Every row comes from one small tree of marks. Brackets hold a mark, then the marks that hang from it, in alphabetical order. Every link used is in the known rows. Which tree was each row made from?
Known rows:
{V {K C Q}}: [ -8   2  -9   9  34  15   7  -8 -19 -22  44 -26  28  25   0  -1  23   4
  25  -2  -6  16   0  -6  40]
{Z {C {H T}} {R {K Q V}}}: [ -9  -1 -24  11   9   1   3 -11 -19 -20  42 -42   0  41  13  42   2  33
  29   5 -10  -7  14  14   2]
{H {C {Z R}} T}: [ 10   8  -4  -6  15  -5  38 -49   3  23   0   2  41  -4  29  13   3   1
   5  -3  39   2   5 -27 -69]
{K {C R Z} Q}: [-17  -2  18  26  36  -7  33 -28 -11   3  43 -15  72  15   3  16   3  18
  14   7  25   8   2 -18 -27]
{H {T {C Z}}}: [ 19  10  11  -9  16   4  32 -38   5  16   5 -16  48  -5  39  -4   1  -3
   0  13  22  11  -7 -11  -4]
{T {C H Z}}: [  6  17  16   8  21 -16  28 -30  11  13  29 -30  58 -12   4 -24 -11   5
  -3  30  34   7  -2  -8 -15]
{K C R V}: [ -1  -7   2  13  34  35   1   8 -18 -12  20  -9  -3  43 -37   9   7  12
  15  -2  -1  -9  17  48  65]
{K Q {R {Z C}} V}: [-19  -7  -1  17  27  26   6   5 -23 -16  39  -1   3  48  -7  37 -14  30
  19   6 -14   6  14  34  78]
{Z {R {K Q V}}}: [  1 -13 -19  12  28   7   4  -9 -22 -20  32  -4  16  41  -9  18   7  22
  21  -9 -21 -14   4  18  18]
{C {R K}}: [  1  -8  11   7  40  -2  20 -35  -1  -1  31  14  48  -5  -1 -13  -6  28
   0 -14   0 -10   0 -20   4]
{K {C {H T} Z} {Q V} R}: [ -3   7  12  24  20  12  29 -10 -14 -12  24 -39  34  10   3  33  -6   9
  16  31  38  19  25   6 -22]
{Z C {R {K Q}}}: [ -2  -3 -23  -2  24  -3   9 -20 -15 -11  44   2   1  57   6  11  -9  26
  21 -13 -24  -7   4   0 -44]
{Q {K {R {Z {C {H T}}}} V}}: [  7   0   3   8  27  26  10  -4  -4 -20  35 -18  -5  16   8  34   2  36
   8  12  30  24  17  22 103]
{Q {K {R {Z C}}} V}: [ 33   0   6  -6  38  25  20  -8   7  -4  35  52 -19  32   0 -10 -10  25
  -6  -1  39  26  12   0  48]
{Z {R {K {C {H T}} Q}}}: [-10 -10 -18  17  24  -5   8 -15 -27 -29  42 -54  17  22  14  15  -8  29
  28  10  -3  -7  19  10 -32]
{V K}: [  9  11  -4 -11  32  15  13 -26   1  -6  31   6  32   1   1 -12  26  -2
   6 -14  -9  12  -5 -14  48]
{Z C}: [  2  12  -3 -13  24  12  16 -21   5   3  30  10  -1  23   1   5 -10  10
   6  -8   2   3   0   0  -5]
{R {K {C H Z} Q V}}: [-19   2   1  51  26  -6   5   5 -17 -25  46 -31  64  32 -19  21 -11  11
  19  32  25  10   3  17  36]
{R Z}: [  2  -2   8   3  37   9  18 -22  -3  -5  33  21  31  -8   9  -8 -24  14
  -4   3   3   7   2   2  51]
{H C T}: [  1   6   0 -10  22  14  31 -36   1   6 -10 -16  16 -34  24  11  -7   9
   7  -2  34   3   4 -24 -23]
{T C}: [ 16   3   7 -13  28   7  19 -23   2   8  16 -15  14  -2   5 -32  -5  10
   1   5   8  -6  -3   1   2]

Which tree is each row?
[ 39  11   2  11  31  -9  28 -16  12   3  47  14  21  28 -12 -24  14   7
  -1  16  76  18  12 -11 -37] => {Q {K {C H {Z R}}} V}
[ -8 -13   0  36  26  10  -4   5 -17 -27  44 -18  29  10   7   3 -26  23
  10  25  18   6  13  29 112] => {R {K {C {H T}} V} Z}
[ -4   6  21   6  23  -6  49 -57   9  28   2  -3  71 -36  31  17   2  13
   0  -1  54   7   0 -51 -45] => {H {C R Z} T}
[  3  13 -14 -17  10   0  20 -32   0   3  38 -31 -10  17  18  18   0  22
  14  -2   2  -6  18  -1 -40] => {Z {C {H T}} R}
[-12  -5  23  11  31  -5  31 -41  -2   0  44 -23  55 -45  28   8 -16  38
  -1  11  20   4  15 -20  35] => {C {H T} {R Z}}
[ -6   3  -9  17  18 -17  25 -38 -12 -15  34 -34  63   7  28  34  -5  18
  17  14   2   7   9 -13 -50] => {C {H T} {Z {R {K Q}}}}
[  5   7  -4  16  25 -24  19 -34   3  -1  43   4  60  16  -5  -6 -11   9
   1   8   9  -2   6  -5 -37] => {C H {Z {R K}}}
[ 26   5   0 -16  13  -5  31 -43   0  23  13 -12  36  17  37  -9  11   2
   3   4  13  -3   0  -3 -40] => {H {T {C {Z R}}}}
[  9   4 -19   0   8  -4  17 -20  -9 -12  43 -17  -9  29  23  15 -11  28
  19   7  10  -1  19 -13 -57] => {Z {C {H T}} {R {K {Q V}}}}
[-20  11   4  31  31   3  14 -11 -17 -22  51 -44  64  27 -18  16  19   5
  24  20   6  24  14   5  23] => {V {K {C H Z} Q R}}
[  1 -10 -17   3  33  -2  13 -23 -19 -18  32  -3  22  28   3   6  -5  23
  17 -11 -24  -9   5   0 -34] => {Z {R {K Q}}}
[ -8  11  16  20  24  -8  27 -38   1   4  54 -33  83  -6  18   4  32   9
  10   8  33  20   6 -31  28] => {V {K {C {H T} R Z}}}
[ -3 -20  14  23  29  -3  35 -34 -10   1  19  16  46 -32  42  -2 -29  39
   4   7  49   8  10 -52  -4] => {H {C {R {K {Q V}} Z}} T}
[ 39   2   4  -4  41  22  20  -3   7  -8  25  23  -9  15  -9 -26   9   7
   0   1  61  20   3  -7  16] => {Q {K C} V}
[ -2  -6 -14  23  13  -3  23 -28 -15  -1   4  -8  49  20  25  37   6  12
  20   3  26   1   2 -12 -23] => {H {C {Z {R {K Q V}}}} T}
[  6   2  25  31  24 -29  35 -32   3  10  44 -18  76 -10   9 -29 -13  28
   0  30  48   3   3 -38 -42] => {T {C H {R {K {Q V}}} Z}}
[  9   6  11  30  37  15  14   3  -2 -16  32 -20  35  29 -35  15  19  11
   8  20  53  22  11  30  59] => {Q {K {C H Z} R V}}
[ -8   4  18  -1  27  -2  33 -43   2   3  29 -43  43 -44  17  15   3  31
   5   1  18  -2  13 -23  -9] => {C {H T} R}
[ 14  -8 -10  13  11  -3  15 -22 -18  -1  17 -23  44  41  32  14  13  13
  18  10  -1  -3  -3  11   6] => {H {T {C {Z {R {K Q V}}}}}}
[  6  -9   9  14  42  20  16  -8 -12 -28  35 -30  13  -3   9   7  -8  33
   7  18  38  25  22  19  68] => {Q {K {C {H T}} {R Z}}}
[ -9 -10   3  27  30   1   5  -9 -14 -26  45 -17  34  -3  19 -10 -38  23
   6  23  17   8  13   9  61] => {R {K {C {H T}}} Z}
[ 26   7   2 -11  32  29  15 -16   0  -4  24  25   9  14 -15 -16  26  -1
   2 -14  -2  11  12  -3  44] => {Q {V {K R}}}
[  8   6  -6   8  18 -16  22 -41   0  -3  30 -11  59   5  20  14  -5  10
   4   8   9   2   9  -8 -33] => {C {H T} {Z {R K}}}
[  0  -3   4   6  28  20  19  -5 -13  -7  40  24  -7  37   2  12 -28  26
   9   8   4  13  19   8  19] => {K {Q V} {R {Z C}}}
[  2  -2  -5  30  16 -22  12 -15 -12  -4  41 -36  54  36  -3  -6   1  19
  15  27  11  -8   3  12  -5] => {T {C H {Z {R {K Q V}}}}}
